In the rows, zero is written as 128.
Known rows, with every way that one mark hangs from another
z_213(z_48(z_802(z_947)) z_121 z_863): [103 149  75 157 129 122 173 106 113 104 140 113 106  81 147 122 152 105
 147 132 156 140 149 129]
z_517(z_863(z_311(z_48))): [146  29  64  85  72 107  63 120 153  83 110 155 135 149  46 144  60 120
  78 120  81 125  71  52]
z_863(z_311): [125  20 110  65  92 119  60 114 132  75 100 137 103 167  77 160  90 107
  96 121  76 123  56  59]
z_121(z_802(z_48 z_947(z_213))): [127 164 191 146 150 144 126 122 124 162 160 137 146 130 121 115 160 121
 200 134 174 144 142 184]
z_863(z_311(z_48(z_802(z_121 z_947(z_213))))): [158 140 143 127 118 135 129 153 158 110 113 153 147 131 149 148 117 143
  72 128  85 120 107 125]
z_802(z_48 z_121 z_947): [127 121 181 157 166 160 125 103 105 190 149  93 159 150 108  72 132 123
 169 132 157 130 139 159]
z_802(z_48 z_121 z_947(z_213(z_863(z_311)))): [127 123 159 136 145 151 140 119 119 198 151 124 170 112 148  55 146 138
 169 127 173 121 207 154]
z_517(z_863(z_311(z_48(z_802)))): [149  55  71  96  78 106  84 133 168  74 109 157 123 154  60 158  68 126
  68 125  75 139  71  67]
z_802(z_121): [117  94 128 119 154 129 101 106  95 133 127  89 106 163 114 118 101 127
 131 120  93 127 102 104]
z_863(z_311(z_48)): [144  41 101  78  85 118  73 122 135  84  79 137 132 138  80 165  82 105
  60 125  79  86  48  57]
z_311(z_48(z_802(z_121 z_947(z_213))) z_863): [114 204 118 149 135 125 146 176 145 129 106 117 137 131 138 159  95 176
 102 124 115 117 122 134]
z_213(z_121 z_863): [ 86  91  37 119 112 107 128  96  75 133 108 101  86 107 103 123 113 115
 132 129 123 102 142  77]
z_947(z_213(z_121 z_863(z_311)) z_802(z_48)): [155 138 135 109 112 121 158 118 129 181 125 141 153  87 148 100 170 117
 173 129 199 121 233 152]
z_48(z_802(z_121 z_947(z_213(z_863(z_311))))): [114 168 139 143 153 135 164 155 145 129 145 136 110 138 181 123 150 168
 121 135 102 158 155 157]
z_311(z_48(z_802(z_947)) z_863): [ 96 153  95 129 115 115 124 169 146  99  84 113 117 140  92 187  83 157
  85 133 109 107  62 102]
z_48(z_802(z_121 z_947(z_213(z_863)))): [103 183 140 155 171 132 170 151 126 141 149 118 102 136 186 118 154 166
 131 132 110 152 155 165]
z_48(z_802(z_121 z_947(z_213))): [121 194 174 161 177 140 157 152 130 138 157 124 107 156 186 126 150 162
 131 124  98 163 139 178]
z_863(z_311(z_48(z_802(z_121)))): [155  97 116 108 105 124 115 138 154  91  88 132 128 144 111 166  94 124
  55 134  73 113  71  90]
z_947(z_802(z_48)): [138  82 171  99 139 124 113 106 121 152 111  96 130 146  84 130 147  98
 158 138 172 121 105 137]
z_213(z_48 z_121(z_802(z_947)) z_863(z_311)): [123 140  78 149  99 134 157 100 138 103 154 150 143  65 120 121 158 107
 182 146 173 156 160 131]
z_48(z_802(z_121)): [118 135 137 133 160 122 136 130 123 109 121  94  80 173 136 151 116 134
 107 130  80 152  94 129]
z_375(z_48(z_802(z_121 z_947(z_213(z_863))))): [104 132 175 154 149 135 138 145 102 161 151 110 115 155 161  90 170 128
 113 132 177 105 131 159]

Rows
[109 147 141 146 167 143 141 119 106 154 171 119 149  99 184  68 153 144
 172 115 152 130 179 152] -> z_802(z_121 z_947(z_213(z_48 z_863)))
[118 160 105 131 127 115 144 110  94 166 137 129 120  90 147 106 144 115
 182 119 168 116 210 139] -> z_947(z_213(z_121(z_802(z_48)) z_863))
[152 168 148 132 138 121 127 113 109 103 149 136 113 116 182 130 135  95
 148  87 129 141 160 143] -> z_947(z_213(z_48(z_802) z_121))
[150 118 129 127 114 135 126 146 158 101 103 141 139 140 120 156 110 137
  64 140  80 121  76 112] -> z_863(z_311(z_48(z_802(z_121 z_947))))
[161 150 130 133 103 132 130 148 150 106 111 166 141 122 144 158 119 132
  73 123  89 119 111 123] -> z_863(z_311(z_48(z_802(z_947(z_213(z_121))))))
[137 141  98 115 103 117 135 108 125 108 147 157 134  72 160 118 145 103
 175 112 160 135 194 125] -> z_947(z_213(z_48 z_121(z_802) z_863(z_311)))
[153 180 153 138 136 126 121 103 105 117 165 144 132 101 166 123 145  96
 189  96 152 145 170 156] -> z_947(z_213(z_48 z_121(z_802)))
[119 167  59 161  96 130 169 126 131 139 122 151 142  72 111 136 144 141
 134 162 142 121 152 127] -> z_213(z_121(z_802(z_947)) z_863(z_311(z_48)))
[ 94 102 165 133 132 125 118 145 102 140 139 120 102 156 142 109 167 113
 103 129 177  93 102 140] -> z_375(z_48(z_802(z_947(z_213(z_863)))))
[105  86 123 101 120 131 105 123 124 109 148 151 138 101 151 105 145 124
 147 113 142 119 133 115] -> z_802(z_947(z_213(z_48 z_863(z_311))))
[119 138 155 129 125 138 133 126 140 153 148 148 149 111 116 114 161 126
 189 145 177 139 157 163] -> z_121(z_802(z_48 z_947(z_213(z_863(z_311)))))
[112 169 157 163 173 141 153 143 129 126 145 108  98 167 150 136 140 155
 122 138  92 166 102 162] -> z_48(z_802(z_121 z_947))
[112 155  88 126 121 110 130 159 140 107  78  93 115 144  99 181  67 154
  82 129 101 108  86  93] -> z_311(z_48(z_802(z_121)) z_863)
[147  73 109  91  92 116 100 138 153  74  78 139 118 144  96 183  92 113
  48 132  72 104  49  76] -> z_863(z_311(z_48(z_802)))
[156  78  78 112  92 113 100 133 168  92 119 149 133 154  75 142  70 137
  75 128  76 149  94  81] -> z_517(z_863(z_311(z_48(z_802(z_121)))))
[165 158 210 123 168 135 143 120 121 196 145 109 159 129 162  88 165 125
 184 118 185 133 201 185] -> z_947(z_213 z_802(z_48 z_121))
[117 139 173 147 145 144 122 113 125 151 147 120 138 140  85 126 151 114
 191 149 166 146 104 168] -> z_121(z_802(z_48 z_947))
[151 117 184 125 161 136 138 106 121 180 127  85 145 146 107 106 150 115
 169 141 173 135 142 160] -> z_947(z_802(z_48 z_121))
[119 149 104 140 117 134 136 135 112 149 135 157 147  90 156 109 141 146
 123 122 130 102 161 128] -> z_802(z_947(z_213(z_121 z_863(z_311(z_48)))))
